What can hang from each mark:
X: H K
R: E H
H: V
E: R
M: K R X
K: M
V: H M

Each row was made from one small tree. The marks that hang from a mark follow it in brackets, in alphabetical order. Every link used is in the known rows. Write each row's tree.
Known rows:
R{E H{V{M}}}: | -12.7 |  25.3 |  19.6 | -35.5 | -18.5 | -21.9 |  20.1 | -43.3 |  14.4 |  14.2 |   5.8 |  12.4 |  16.6 | -12.1 | -15.2 |   2.1 |  36.5 |  35.3 |
M{K R{H{V}} X}: |  19.0 |  30.1 |  16.4 |   3.4 | -62.9 | -40.1 |  -8.6 | -33.4 |  34.7 |  27.2 |  22.0 |  16.0 |  -0.5 |  -7.7 | -10.4 |  -8.2 |  10.8 |  53.4 |
X{H{V} K}: |  -0.6 |   8.3 |  -5.6 | -21.0 | -25.6 |  32.6 |  13.9 | -37.5 |  20.8 |   8.4 | -16.2 |  12.9 | -18.8 |  -8.0 |  -9.3 | -12.3 | -10.4 |  38.3 |
R{H}: |  -7.7 |  -0.2 |   5.2 | -17.0 | -20.4 | -10.2 |  10.2 | -12.8 |   7.2 | -13.7 |   0.1 |  18.1 | -12.9 |   7.7 |  -2.0 |  12.9 |  15.0 |  21.6 |
M{R X{H{V} K}}: |  21.5 |  19.0 |  -0.1 | -18.4 | -46.4 |  13.2 |   2.3 | -36.3 |  39.1 |  28.9 |  -3.7 |  15.4 | -11.4 |  -8.4 |  -8.2 | -10.9 | -21.6 |  56.3 |
M{R{E} X{H K}}: |  11.8 |  24.9 |  17.6 | -44.4 | -36.7 |   5.3 |  11.9 | -20.7 |  29.2 |  35.1 |  -2.2 |  27.7 |  -6.3 |  -5.6 |  -8.7 |  19.2 |  -8.6 |  50.8 |
E{R{H{V{M}}}}: | -29.5 |  11.1 |   6.5 | -21.2 | -24.4 |  -1.0 |  -1.3 | -36.1 |  20.1 |   0.3 | -10.9 |  -2.9 |  14.7 | -19.4 | -13.7 |  -1.8 |  25.9 |  28.5 |
V{H M{K R}}: |  24.3 |  15.4 |  41.1 | -19.7 | -22.4 | -39.3 | -13.4 | -33.8 |  36.9 |   8.5 |  -9.6 |  18.0 |  -0.7 | -35.1 | -12.0 |   4.8 |   9.3 |  46.3 |
X{H}: |   4.1 |   5.6 |   4.9 | -22.4 | -10.7 |  10.5 |   9.6 | -17.8 |  12.6 | -10.2 |  -7.7 |  13.3 | -23.0 |   2.1 |   8.3 |  10.6 |  -3.3 |  25.6 |
M{K R}: |  19.9 |   8.2 |  20.8 |   0.1 | -32.6 | -30.4 |  -3.1 | -18.1 |  21.3 |   1.1 |   6.8 |  25.1 | -11.0 | -15.8 |  -9.9 |  12.0 |  10.0 |  27.7 |
X{H K}: |  -2.1 |  -1.0 |  -0.8 | -28.4 | -18.4 |  32.7 |  15.8 | -21.2 |  14.7 |  -3.7 | -21.4 |  22.2 | -22.6 |  -5.5 |  -3.1 |  11.8 |  -8.3 |  28.4 |
R{E H{V}}: | -12.1 |  24.2 |  12.8 | -26.1 | -27.7 | -17.4 |  18.9 | -33.6 |   8.9 |  16.9 |  13.4 |  14.3 |   1.8 |   5.9 | -14.3 |  -2.8 |  26.9 |  32.8 |
H{V{M}}: |  11.8 |   7.8 |   9.8 |  -3.7 |  -9.2 |  -3.7 |  11.6 | -44.2 |  20.4 |  -5.8 |  -6.0 |   1.5 |  12.6 | -21.2 | -11.2 |  -8.4 |  23.1 |  28.9 |
V{H M}: |  16.1 |   3.8 |  27.9 | -21.2 |   1.6 | -11.1 |   3.9 | -29.7 |  23.9 |  -8.9 | -23.1 |   4.8 |   1.7 | -20.8 |  -6.6 |   2.4 |  14.2 |  36.2 |
E{R}: | -14.0 |  -2.7 |   7.1 |  -3.4 | -14.3 |  10.6 |  -0.5 |  -9.7 |   9.0 |  -9.0 | -10.7 |   1.6 |  -3.8 |  -7.0 |  -9.2 |  12.8 |  16.6 |  13.2 |
K{M{R}}: |   9.2 | -16.5 |  -0.6 | -17.0 |  -6.8 | -16.7 |  10.6 |   1.4 |  20.0 |   6.1 | -13.3 |  24.9 |  -3.2 | -13.1 | -14.3 |  11.3 |   6.9 |  26.9 |
X{K{M{R}}}: |   2.8 | -23.4 |  -5.7 | -22.4 | -16.2 |   7.6 |  16.5 |  -2.2 |  22.6 |  14.8 | -26.8 |  33.2 |  -2.5 | -19.5 | -23.4 |  11.1 |   1.0 |  29.8 |
E{R{H}}: | -31.1 |   0.3 |   5.2 | -19.1 | -24.1 |   2.7 |  -1.5 |  -7.3 |   8.5 |  -9.2 |  -9.2 |   9.0 |  -6.7 |   2.4 |  -6.3 |  14.9 |  18.1 |  17.2 |
H{V{M{X}}}: |  29.3 |  17.9 |  10.2 |   8.1 | -19.3 |  -6.3 |   7.7 | -44.7 |  28.8 |   3.8 |  -0.9 |  -6.3 |  22.0 | -22.0 | -10.4 |  -7.7 |  22.8 |  41.3 |
H{V{M{R{E} X}}}: |  27.9 |  32.0 |  27.5 | -17.6 | -28.6 | -32.8 |   7.0 | -43.3 |  32.7 |  33.0 |  13.2 |   8.3 |  29.7 | -22.3 | -18.3 |  -0.1 |  24.2 |  49.7 |

Which tree is each row?
|   1.4 |  10.6 |  19.4 | -14.8 | -42.1 | -38.8 |  -4.9 | -17.7 |  20.6 |   3.9 |  11.5 |  32.9 | -15.8 |  -6.3 |  -5.5 |  13.3 |  11.4 |  30.8 | -> M{K R{H}}
|  27.4 |  12.0 |  10.3 |  -5.4 | -36.5 |   0.2 |   3.6 | -46.7 |  39.0 |  22.5 |  -8.7 |  10.9 |  22.1 | -30.9 | -21.3 |  -7.7 |   7.4 |  49.3 | -> H{V{M{R X{K}}}}
| -10.0 |  34.9 |  28.8 | -25.9 | -33.1 | -32.5 |  13.3 | -49.2 |  16.8 |  21.5 |  11.0 |  16.5 |  16.4 | -25.7 | -17.6 |   4.5 |  42.4 |  39.0 | -> R{E H{V{M{K}}}}
|  -2.9 |  -6.1 | -15.3 | -36.8 | -25.7 |  19.3 |  12.2 | -21.5 |  33.5 |  30.0 | -24.2 |  25.0 | -12.2 | -19.1 | -18.6 | -10.4 | -18.3 |  47.6 | -> X{H{V} K{M{R}}}
|  26.5 |  26.2 |   5.3 | -13.6 | -39.1 |  -8.2 |  -4.5 | -32.5 |  35.7 |  21.9 |   8.8 |   5.2 | -11.8 |  -0.5 |   3.7 | -11.8 | -15.9 |  54.7 | -> M{R X{H{V}}}
|   0.5 |  12.0 |  24.7 | -23.3 | -34.7 | -41.1 |  -4.4 | -29.5 |  25.6 |   1.2 |   3.3 |  29.9 |   1.5 | -27.2 |  -7.9 |  19.6 |  21.1 |  32.6 | -> V{M{K R{H}}}
|  11.7 |  22.8 |  34.3 | -15.9 | -31.1 | -39.7 |   5.7 | -19.9 |  18.2 |  21.1 |  16.7 |  30.3 |  -1.1 | -14.6 | -15.9 |  19.1 |  21.6 |  30.3 | -> M{K R{E}}
|   8.5 |  33.4 |  19.3 | -23.9 | -46.5 | -37.8 |   6.4 | -31.5 |  26.7 |  38.2 |  25.7 |  14.4 |   7.7 |   5.3 | -12.2 |  -3.3 |  15.0 |  52.0 | -> M{R{E H{V}} X}
|  30.7 |   8.5 |  27.0 | -25.3 | -26.1 |  -6.7 |  -3.8 | -32.2 |  42.5 |  18.0 | -24.2 |  14.9 |  10.8 | -28.7 | -16.7 |   4.5 |  -1.6 |  56.5 | -> V{H M{R X{K}}}
|  20.8 |  40.1 |  18.1 | -30.8 | -37.3 | -18.3 |   5.5 | -34.1 |  32.4 |  39.8 |  16.7 |  10.1 |  -1.5 |   0.0 |  -4.9 |  -4.5 |  -3.9 |  57.4 | -> M{R{E} X{H{V}}}
|  18.1 |   8.6 |  12.2 |  -9.3 | -18.1 | -21.4 |   1.4 | -40.6 |  31.1 |   4.7 |   0.2 |  11.0 |  11.4 | -22.8 | -11.8 |  -9.2 |  12.9 |  33.9 | -> H{V{M{R}}}
|   1.7 |  34.1 |  20.7 | -25.0 | -29.5 | -23.8 |  17.8 | -45.6 |  22.9 |  25.4 |  10.7 |   4.8 |  28.9 | -12.5 | -13.7 |   4.6 |  35.2 |  48.7 | -> R{E H{V{M{X}}}}
|  -0.3 |  17.7 |  18.4 | -37.7 | -45.9 | -15.5 |  13.2 | -18.2 |  23.3 |  30.8 |   4.4 |  33.5 |   6.0 |  -1.0 | -18.0 |  20.2 |  13.0 |  45.1 | -> M{R{E H} X{K}}
|  17.6 |  21.4 |  26.3 | -13.3 | -45.7 | -42.4 |  -6.3 | -28.8 |  33.2 |  11.5 |   7.6 |  22.6 |  11.0 | -25.4 |  -6.6 |  20.1 |  20.0 |  46.8 | -> V{M{K R{H} X}}
| -11.9 | -11.8 | -12.9 | -31.7 | -33.9 |   0.3 |  13.4 | -17.5 |  26.8 |  27.3 | -17.0 |  30.6 |  -2.6 | -12.8 | -27.7 |  -7.8 |   3.2 |  42.1 | -> X{K{M{R{H{V}}}}}
|  11.0 |  22.5 |  24.5 | -26.7 | -18.0 | -30.9 |  10.5 | -42.3 |  25.7 |  21.0 |   8.3 |  13.4 |  19.6 | -23.4 | -19.5 |  -1.3 |  23.8 |  37.6 | -> H{V{M{R{E}}}}
|  15.8 |  18.6 |  -3.2 | -10.0 | -38.0 |  30.0 |  10.6 | -38.9 |  29.1 |  18.0 | -11.6 |   5.7 |  -7.7 |  -6.4 |  -7.8 | -10.8 | -10.4 |  50.8 | -> M{X{H{V} K}}
|  13.8 |  28.9 |  17.9 |   1.9 | -45.2 | -26.1 |   0.8 | -48.2 |  29.9 |  14.1 |   7.3 |   7.1 |  18.4 | -26.2 | -11.0 |  -1.8 |  30.8 |  50.6 | -> R{H{V{M{K X}}}}
| -10.0 | -15.3 |  -2.6 | -32.9 | -18.1 | -24.0 |   9.3 |   1.4 |  18.2 |   8.1 | -10.1 |  30.9 |  -7.7 |  -3.6 | -11.1 |  14.2 |   8.2 |  31.1 | -> K{M{R{H}}}
|  -3.4 | -10.1 |   6.3 | -38.8 | -14.4 |  -0.3 |  25.2 |  -6.5 |  19.5 |  31.5 | -17.2 |  37.4 |   6.6 | -19.7 | -30.3 |  19.7 |  13.6 |  32.2 | -> X{K{M{R{E}}}}
|  17.6 |  30.0 |  52.2 | -36.1 | -21.2 | -46.8 |  -3.7 | -34.6 |  33.9 |  25.7 |  -2.8 |  22.9 |   8.6 | -35.4 | -17.5 |  12.5 |  21.4 |  48.6 | -> V{H M{K R{E}}}
|  25.7 |  17.8 |  15.5 | -29.0 | -22.5 | -12.2 |  -2.4 | -27.7 |  34.5 |   7.1 |  -5.3 |  11.6 |   0.3 | -18.4 |   4.7 |  17.1 |  -5.6 |  46.8 | -> V{M{R X{H}}}
|  19.6 |  14.8 |  21.4 | -20.5 | -36.5 |  -6.3 |  14.0 | -19.4 |  23.6 |  30.7 |   3.0 |  26.8 |  10.7 | -11.3 | -21.2 |  18.4 |  10.9 |  40.8 | -> M{R{E} X{K}}
|  -7.0 |  23.5 |  15.8 | -34.9 | -35.3 | -36.8 |  10.0 | -29.6 |  18.8 |  25.0 |  19.8 |  23.2 |  -1.7 |   4.6 | -14.0 |  -3.0 |  16.6 |  38.3 | -> M{R{E H{V}}}
| -29.8 |   8.8 |  -0.1 | -12.3 | -31.9 |   2.3 |  -1.2 | -23.5 |  14.1 |   2.0 |  -2.7 |   0.3 |  -3.0 |   0.0 | -12.2 |  -7.0 |  17.4 |  27.7 | -> E{R{H{V}}}
| -10.8 |  -1.1 |   1.8 | -62.4 | -15.7 |  11.2 |  23.0 |  -7.6 |  23.9 |  36.3 | -21.5 |  38.0 |  -9.0 | -16.8 | -19.1 |  20.7 |  -6.6 |  40.1 | -> X{H K{M{R{E}}}}
|   4.9 |  32.6 |  20.4 | -50.2 | -19.5 | -19.0 |   7.9 | -46.9 |  29.3 |  26.6 |   3.6 |  14.4 |   3.5 | -20.2 |  -6.2 |  -0.8 |   4.4 |  44.9 | -> X{H{V{M{R{E}}}}}
|   2.2 |  19.8 |  13.9 |  -7.8 | -51.4 | -39.9 |  -6.3 | -33.2 |  27.1 |  15.8 |  17.5 |  23.2 | -11.1 |  -9.2 | -11.4 |  -8.5 |   9.1 |  40.4 | -> M{K R{H{V}}}
|  -5.1 |  27.7 |  37.0 | -41.3 | -34.2 | -49.2 |   4.1 | -31.7 |  21.8 |  20.0 |  10.5 |  34.5 |   9.7 | -26.2 | -13.2 |  27.0 |  33.3 |  35.6 | -> V{M{K R{E H}}}
|  -7.6 |  -7.7 | -18.7 | -28.8 | -16.2 |  37.3 |  21.5 | -24.0 |  24.0 |  20.1 | -30.8 |  16.3 | -10.7 | -17.1 | -18.1 |  -8.6 |  -8.4 |  42.1 | -> X{H{V} K{M}}
|   8.7 |  34.4 |  33.7 | -21.8 | -52.1 | -49.7 |   2.1 | -21.1 |  24.2 |  31.9 |  24.5 |  28.9 |   3.7 |  -5.0 | -11.4 |  21.9 |  22.9 |  47.6 | -> M{K R{E H} X}
|  -8.5 | -16.1 | -13.3 | -36.1 |  -8.5 |  35.4 |  22.7 |  -8.7 |  17.3 |   7.3 | -36.8 |  24.3 | -15.6 | -15.3 | -13.5 |  13.5 |  -7.0 |  31.4 | -> X{H K{M}}
|   7.1 |   4.9 |  12.4 | -28.5 | -40.1 |  -8.7 |   4.7 | -28.1 |  32.3 |  10.2 | -10.8 |  26.7 |  12.1 | -20.6 | -12.5 |  18.0 |   9.7 |  44.6 | -> V{M{R{H} X{K}}}
|  31.8 |  26.3 |  21.0 |  17.7 | -36.0 | -18.7 |   2.4 | -49.8 |  32.0 |  13.2 |   3.3 |   0.2 |  23.5 | -34.3 | -14.0 |  -4.3 |  28.3 |  47.3 | -> H{V{M{K X}}}
|  15.9 |  17.6 |  18.2 |   7.2 | -24.6 | -17.1 |   3.8 | -49.6 |  23.7 |   4.1 |  -0.6 |   5.5 |  11.3 | -35.4 | -16.5 |  -6.4 |  30.0 |  34.3 | -> H{V{M{K}}}
|  13.4 |   8.7 |   1.2 | -18.8 | -29.9 |  31.2 |  12.4 | -22.0 |  23.7 |   7.1 | -16.9 |  13.2 | -13.9 |  -4.3 |  -2.3 |  12.4 | -10.2 |  41.4 | -> M{X{H K}}
|  19.4 |  16.7 |  12.4 | -21.8 | -13.2 |   4.4 |   7.5 | -29.7 |  24.9 |  -3.2 | -10.8 |   4.0 |   2.9 | -16.2 |   5.0 |  16.5 |   4.7 |  41.9 | -> V{M{X{H}}}
|  14.3 |  19.2 |  43.5 | -46.0 |  -6.5 | -36.2 |   2.7 | -29.4 |  28.2 |  18.9 |  -8.7 |  16.6 |   9.5 | -21.9 | -13.9 |  10.0 |  15.3 |  43.6 | -> V{H M{R{E}}}
